Each row was made from one small tree. Brackets hold a mark, then the marks that hang from it, in the order of their numbers. Every link used is in the known rows. Write each row's tree.
Known rows:
[Z_415 [Z_196 Z_407 [Z_489 Z_39]] Z_289 Z_710]: [-1.43  0.18 -2.23  0.61 -4.62  2.98  0.49  0.01  0.07 -1.02  5.92 -4.18
  4.25 -1.23 -0.21  0.70  0.37 -1.32  1.32 -1.48 -0.77 -2.53  0.77 -2.61]
[Z_626 [Z_87 Z_407] Z_949]: [ 0.92 -0.15 -1.23 -1.44  1.68 -2.55  2.93  1.30 -1.58 -0.08 -1.53  3.44
 -1.13 -1.59 -0.22 -0.22  0.52 -0.55  1.32  1.04 -0.10  0.87 -0.57  0.00]
[Z_196 Z_407 [Z_489 Z_39]]: [-1.92  1.88 -1.38 -1.04 -0.82  2.00  0.52  1.20 -0.75  0.00  2.15 -1.66
  1.66 -3.26 -0.17  0.19  0.53  0.89  0.86 -0.57 -0.06 -1.35  1.03 -1.04]
[Z_39 [Z_719 Z_626]]: [-1.45  2.36  0.61 -1.08 -0.02 -1.81  0.58  1.09  1.30  1.55 -0.33  2.20
  0.21 -4.03  0.48 -0.98  0.49  0.73  0.60  1.89  0.12 -0.41  0.73  1.03]
[Z_415 [Z_196 Z_407 [Z_489 Z_823]] Z_289 Z_710]: [-1.59  0.77 -2.54  0.64 -5.35  3.03  0.81 -0.57  0.62 -1.72  5.44 -4.12
  5.14 -0.73  0.11  0.11 -0.88 -0.80  0.58 -1.57 -1.56 -3.00  1.22 -2.94]
[Z_196 Z_489]: [-0.47  0.67 -1.05 -1.67 -0.24  0.76  0.29 -0.36  0.86  0.11  2.03 -1.16
  1.71 -2.71 -0.52  0.53 -0.35 -0.66  0.68 -0.12 -0.26 -1.13  1.02  1.01]
[Z_289 [Z_415 [Z_196 Z_407]]]: [-0.88  0.57 -1.57 -1.21 -3.81  1.37 -0.59 -1.00 -1.05 -0.13  3.69 -2.09
  3.45 -1.29  1.13 -0.88  0.62 -0.75  0.91  0.68 -0.26 -1.18  0.54 -1.87]
[Z_626 [Z_87 [Z_407 [Z_196 Z_489] Z_710]] Z_949]: [ 1.52 -2.30 -3.02 -0.17  1.47 -1.18  2.68  0.80 -1.74 -0.26 -0.72  2.92
 -1.98 -0.52 -1.64  1.11 -0.32 -1.51  0.66 -0.92 -0.24 -1.15 -0.42 -0.10]
[Z_407 [Z_196 [Z_489 Z_39]]]: [-0.53 -0.22 -1.41 -0.60  1.06  1.05  0.62  0.56 -0.06  0.75  1.71 -1.21
  1.16 -2.91 -1.34 -0.17 -0.48 -0.94  1.02 -1.53  0.67 -2.22  1.09  0.82]
[Z_289 [Z_415 [Z_196 Z_489] Z_710]]: [-0.31 -0.60 -1.87 -0.58 -3.50  2.46 -0.18 -2.12  0.73 -0.08  5.07 -3.46
  4.57 -1.24  1.14  0.18  0.62 -2.36  1.50 -0.16 -0.10 -1.54  0.54 -1.30]
[Z_719 Z_39 [Z_626 [Z_87 Z_407] Z_949]]: [ 0.69 -0.54 -0.89 -0.19  2.28 -3.97  1.24  3.13 -1.21  0.58 -3.20  5.58
 -0.41 -3.63  1.45 -1.50  1.35  1.92  1.00  2.22 -1.33  1.30 -1.73  0.68]
[Z_626 [Z_87 [Z_407 [Z_196 Z_489]]] Z_949]: [ 0.91 -1.39 -2.59 -0.45  2.19 -1.56  2.69  1.24 -1.77 -0.50 -1.01  2.63
 -1.22 -1.15 -0.99  0.51  0.45 -1.07  1.23 -0.03 -0.03 -0.23 -0.44  0.20]
[Z_489 [Z_39 [Z_719 Z_626]]]: [-1.76  2.72  0.83 -0.93  0.82 -1.15  1.24  2.02  0.87  2.26 -0.63  1.65
  0.26 -5.32  0.39 -1.55  0.85  1.16  1.10  1.00  0.43 -0.47  0.89  0.47]
[Z_87 [Z_407 [Z_196 Z_489]]]: [ 0.32 -1.80 -2.47 -0.81  1.29  0.66  1.77 -0.54 -0.19 -0.04  1.15  0.40
  0.78 -1.25 -0.42  1.01 -0.31 -1.53 -0.28 -1.19  0.95 -2.06  0.74  0.11]
[Z_196 [Z_407 Z_710] [Z_489 Z_39 Z_823]]: [-1.72  1.96 -1.93 -0.40 -1.55  2.90  1.37  1.11 -0.33  0.19  1.45 -1.65
  1.79 -3.38 -0.71 -0.28 -1.28  1.40 -0.09 -2.19 -0.80 -2.99  1.70 -2.33]
[Z_626 Z_87 Z_949]: [ 0.38  1.02 -0.35 -1.61  0.87 -2.63  1.46  1.43 -1.17  0.07 -0.72  2.36
 -0.75 -2.01 -1.02 -0.98  0.06 -0.33  1.99  1.50 -0.71  0.83 -0.33  1.12]
[Z_489 [Z_39 [Z_719 [Z_626 Z_949]]] Z_823]: [-1.62  3.93  0.89 -0.37  1.22 -1.87  2.28  3.29  0.83  2.30 -2.79  2.25
  0.39 -6.28  0.06 -3.40 -0.05  2.00  1.31  0.42 -0.10 -0.78  1.13 -0.58]
[Z_719 [Z_626 [Z_87 Z_407]]]: [-0.56  0.36 -1.50 -0.91  0.83 -2.25  2.34  1.28 -0.78  0.04 -1.12  3.54
 -0.15 -2.50  1.25 -0.49  0.71  1.11 -0.20  1.97 -0.12  0.36 -0.38 -0.05]
[Z_87 [Z_407 [Z_196 [Z_489 Z_39 Z_823]] Z_710]]: [ 0.34 -1.45 -2.79 -0.07  1.25  1.87  2.90  0.16 -0.01  0.74  0.42  0.26
  0.64 -2.33 -0.93  0.23 -1.63 -0.79 -0.80 -3.29  0.57 -3.56  1.46 -1.49]
[Z_626 [Z_87 [Z_407 Z_196 Z_710]] Z_949]: [ 1.84 -2.24 -2.22 -0.54  1.59 -2.15  2.77  0.91 -2.01  0.12 -1.06  3.77
 -2.23 -0.13 -1.55  0.25 -0.66 -1.53  0.52 -0.43  0.11 -0.98 -0.56 -0.06]
[Z_489 [Z_39 [Z_719 [Z_626 Z_87 Z_949]]] Z_823]: [-1.85  4.21  0.55 -0.27  1.65 -2.20  3.05  3.67  0.07  1.81 -3.34  3.09
 -0.24 -6.13  0.21 -3.19  0.38  2.58  1.80  0.80 -0.80  0.09  0.71 -0.64]
[Z_719 Z_39 [Z_626 Z_87 Z_949]]: [ 0.25  0.44 -0.06 -0.35  1.44 -4.10 -0.08  3.26 -0.83  0.79 -2.39  4.57
 -0.10 -4.05  0.70 -2.18  0.90  2.11  1.62  2.56 -1.83  1.25 -1.58  1.60]
[Z_415 Z_196 Z_710]: [-0.04 -0.81 -0.36 -1.57 -2.66  0.35  0.44 -0.83  0.95 -0.32  4.61 -1.80
  3.41 -0.81  0.54 -1.04 -0.71 -2.73  1.41 -0.19  0.28 -1.68  0.59 -0.54]
[Z_489 [Z_39 Z_719]]: [-1.34  2.59  1.13 -1.60  1.00  0.11  1.52  1.01  0.85  2.16  0.38  0.58
  0.49 -4.68 -0.25 -0.90  0.41  0.11  1.79 -0.06  0.44 -0.51  1.33  0.53]

Write each row's tree:
[-0.80  0.27 -2.15 -0.85 -2.33  1.94 -0.13 -0.28 -0.36 -0.53  2.92 -1.14
  0.92 -1.21 -0.99  1.42 -0.78 -0.13 -0.35 -0.80 -0.65 -2.35  0.92 -0.77]	[Z_196 [Z_407 Z_710] Z_489]
[-0.20 -0.33 -1.98  0.03  0.33  1.97  1.41  0.36  0.44  0.94  1.26 -1.07
  1.07 -2.91 -1.90 -0.57 -2.37 -0.62 -0.04 -3.16 -0.13 -3.89  1.75 -0.46]	[Z_407 [Z_196 [Z_489 Z_39 Z_823]] Z_710]
[-0.71 -0.20 -1.60 -0.46 -2.90  2.85  0.26 -1.31  0.53  0.43  4.76 -3.67
  4.51 -2.42  1.20 -0.32  0.94 -2.01  1.94 -0.74  0.16 -1.64  0.66 -1.71]	[Z_289 [Z_415 [Z_196 [Z_489 Z_39]] Z_710]]
[ 0.23 -1.42 -1.91 -0.30  0.25  1.55  0.61  0.07  0.11  0.97  2.17 -0.88
  0.33 -2.17 -2.13  0.54 -1.48 -1.50  0.25 -2.48  0.40 -3.39  1.14  0.38]	[Z_407 [Z_196 [Z_489 Z_39]] Z_710]
[-0.53  1.56 -0.39 -0.58  1.54 -3.49  2.65  2.29 -0.42  0.99 -2.83  4.98
 -1.82 -3.50  0.59 -0.73  1.57  0.89  1.17  2.32 -0.21  1.02 -0.43  0.23]	[Z_39 [Z_719 [Z_626 [Z_87 Z_407] Z_949]]]
[-0.69  2.20  0.73 -0.84  0.39 -3.21  0.57  1.94  0.70  1.68 -1.58  3.22
 -0.77 -4.01 -0.17 -1.53  0.67  0.51  1.11  2.25  0.10  0.00  0.19  1.05]	[Z_39 [Z_719 [Z_626 Z_949]]]
[ 1.07 -2.85 -2.96 -0.44  0.59  1.09  1.71 -0.97 -0.05  0.20  1.56  0.68
 -0.06 -0.53 -1.09  1.66 -1.24 -1.99 -0.88 -2.06  0.71 -3.07  0.78 -0.31]	[Z_87 [Z_407 [Z_196 Z_489] Z_710]]
[-0.34 -0.47 -1.43 -1.61 -3.73  0.74 -0.04 -0.16 -0.64 -0.64  3.78 -1.05
  1.84 -0.60 -0.35 -0.54 -0.99 -1.31  0.39 -0.56 -0.62 -2.43  0.69 -1.60]	[Z_415 [Z_196 [Z_407 Z_710]]]
[-1.56  1.45 -2.74  0.07 -4.52  2.25  0.63 -0.04  0.19 -1.50  3.85 -3.41
  4.24 -1.87 -0.55 -0.15 -0.83  0.15  0.46 -1.25 -2.13 -2.63  1.38 -2.46]	[Z_415 [Z_196 Z_407 [Z_489 Z_823]] Z_289]
[-2.49  3.01 -1.14 -0.24 -1.23  2.89  1.85  1.22  0.33  0.81  0.90 -0.93
  0.99 -4.25 -0.59 -0.04 -0.63  1.54  0.43 -2.16 -1.00 -2.72  2.03 -2.25]	[Z_196 [Z_407 Z_710] [Z_489 [Z_39 Z_719] Z_823]]
[-0.60 -0.49 -2.43 -1.15 -3.83  1.82 -0.08 -0.35 -0.32 -1.05  4.20 -2.20
  2.13 -1.08 -0.58  0.54 -0.59 -1.32  0.50 -1.14 -1.08 -2.63  0.85 -1.68]	[Z_415 [Z_196 [Z_407 Z_710] Z_489]]
[ 1.64 -1.10 -1.64 -1.16  1.04 -2.12  2.90  0.88 -1.47  0.15 -1.16  3.76
 -1.89 -0.93 -0.91  0.41 -0.21 -1.00  0.67  0.24 -0.30 -0.06 -0.48 -0.29]	[Z_626 [Z_87 [Z_407 Z_710]] Z_949]
[-0.61 -0.38 -2.83 -0.55 -4.48  2.64 -0.70 -1.52 -0.65 -0.38  4.34 -2.85
  3.06 -1.19  0.35  0.57  0.36 -1.11  0.51 -0.55 -0.94 -2.24  0.68 -2.28]	[Z_289 [Z_415 [Z_196 [Z_407 Z_710] Z_489]]]
[-1.95  3.81  1.03 -1.23  1.01  0.63  2.53  1.49  1.31  2.09 -0.74  0.31
  1.49 -5.56  0.04 -2.26 -0.64  1.16  1.44 -0.95 -0.06 -1.20  2.10 -0.46]	[Z_489 [Z_39 Z_719] Z_823]
[ 1.23 -1.36 -1.26  0.11  1.63 -3.61  1.32  2.74 -1.11  0.75 -2.88  5.84
 -1.10 -3.12  0.83 -0.97  0.57  1.45  0.44  1.46 -1.56  0.48 -1.71  0.34]	[Z_719 Z_39 [Z_626 [Z_87 [Z_407 Z_710]] Z_949]]
[-0.14 -0.21 -2.09 -0.58 -3.30  1.13  0.12 -0.87  1.08 -0.74  4.26 -2.94
  3.38 -1.90 -1.04  0.72 -0.43 -1.69  1.01 -0.68 -1.53 -1.81  0.94 -0.32]	[Z_415 [Z_196 Z_489] Z_289]
[-0.34  0.52 -0.93 -0.01  1.95 -3.47  2.45  2.31 -0.92  0.97 -2.69  5.03
 -2.14 -2.83 -0.01 -0.79  1.19  0.34  1.02  1.71  0.13  0.17 -0.46  0.38]	[Z_39 [Z_719 [Z_626 [Z_87 [Z_407 Z_196]] Z_949]]]
[-0.01 -0.56 -1.00 -0.97 -3.43  1.47 -0.16 -1.95  0.48  0.32  4.73 -2.43
  4.17 -0.90  1.34 -0.79  0.21 -2.40  1.39  0.29  0.30 -1.43  0.44 -1.22]	[Z_289 [Z_415 Z_196 Z_710]]
[-0.79 -0.06 -2.76  0.26 -4.51  2.65  0.33  0.14 -0.32 -0.55  4.67 -3.23
  2.59 -1.84 -1.41  1.01 -0.40 -0.80  0.54 -2.01 -1.59 -3.02  1.02 -2.39]	[Z_415 [Z_196 [Z_407 Z_710] [Z_489 Z_39]] Z_289]
[-0.73 -0.26 -1.47  0.52  0.33  0.50  0.69  1.05  0.67  1.70  0.68  0.79
 -0.65 -3.55 -1.52  0.17 -0.57 -0.36  0.17 -1.41  0.27 -3.03  0.97  0.33]	[Z_407 [Z_196 [Z_489 [Z_39 [Z_719 Z_626]]]] Z_710]
[ 0.64 -1.89 -2.17 -0.51 -0.44  1.14  0.10 -0.90  0.40  0.39  2.55 -0.59
  0.32 -0.91 -2.16  1.04 -1.88 -1.92 -0.24 -1.86  0.02 -3.38  1.01  0.81]	[Z_407 [Z_196 Z_489] Z_710]
[ 0.56  0.18  0.38 -0.39  1.00 -3.73 -1.08  2.75  0.05  1.34 -1.69  3.55
  0.73 -4.24  0.56 -2.43  0.32  1.39  0.91  2.09 -0.92  0.22 -1.04  1.61]	[Z_719 Z_39 [Z_626 Z_949]]
[ 1.11 -1.31 -1.76 -0.75  2.21 -2.51  2.74  1.35 -2.05 -0.14 -1.41  3.47
 -1.53 -0.82 -0.90 -0.31  0.10 -1.07  1.09  0.37  0.37 -0.06 -0.54  0.28]	[Z_626 [Z_87 [Z_407 Z_196]] Z_949]
[-0.95  2.47  0.32 -0.75  0.81 -3.56  1.50  2.44 -0.13  1.16 -2.17  4.06
 -1.51 -3.83  0.00 -1.31  1.19  1.07  1.73  2.65 -0.64  0.95 -0.24  1.02]	[Z_39 [Z_719 [Z_626 Z_87 Z_949]]]
[-1.14 -0.36 -2.50  0.45 -5.35  2.62 -0.03 -0.90  0.24 -1.69  6.32 -3.92
  4.30 -0.05 -0.16  1.17 -0.03 -1.69  0.87 -0.82 -1.08 -2.48  0.58 -2.12]	[Z_415 [Z_196 Z_407 Z_489] Z_289 Z_710]
[ 0.02  0.72 -0.70 -0.37  0.94 -3.09  2.66  1.93 -0.38  1.08 -2.54  5.26
 -2.46 -2.88  0.07 -0.20  0.88  0.43  0.58  1.60 -0.41  0.18 -0.39 -0.13]	[Z_39 [Z_719 [Z_626 [Z_87 [Z_407 Z_710]] Z_949]]]
[-0.63  0.62 -0.16 -0.60  0.94 -2.54 -0.13  2.32 -0.24  0.65 -1.07  3.50
  0.97 -3.95  1.44 -1.57  0.64  2.42  1.01  2.14 -1.80  0.83 -0.98  1.58]	[Z_719 Z_39 [Z_626 Z_87]]
[-1.00  0.11 -1.84 -0.45  2.49  0.53  3.56  1.08 -0.82  0.63 -0.46  1.92
 -0.77 -2.98 -0.06  0.96  1.11 -0.07  1.60 -0.93  0.06 -0.52  0.58 -0.18]	[Z_626 [Z_87 [Z_407 [Z_196 [Z_489 [Z_39 Z_719]]]]]]
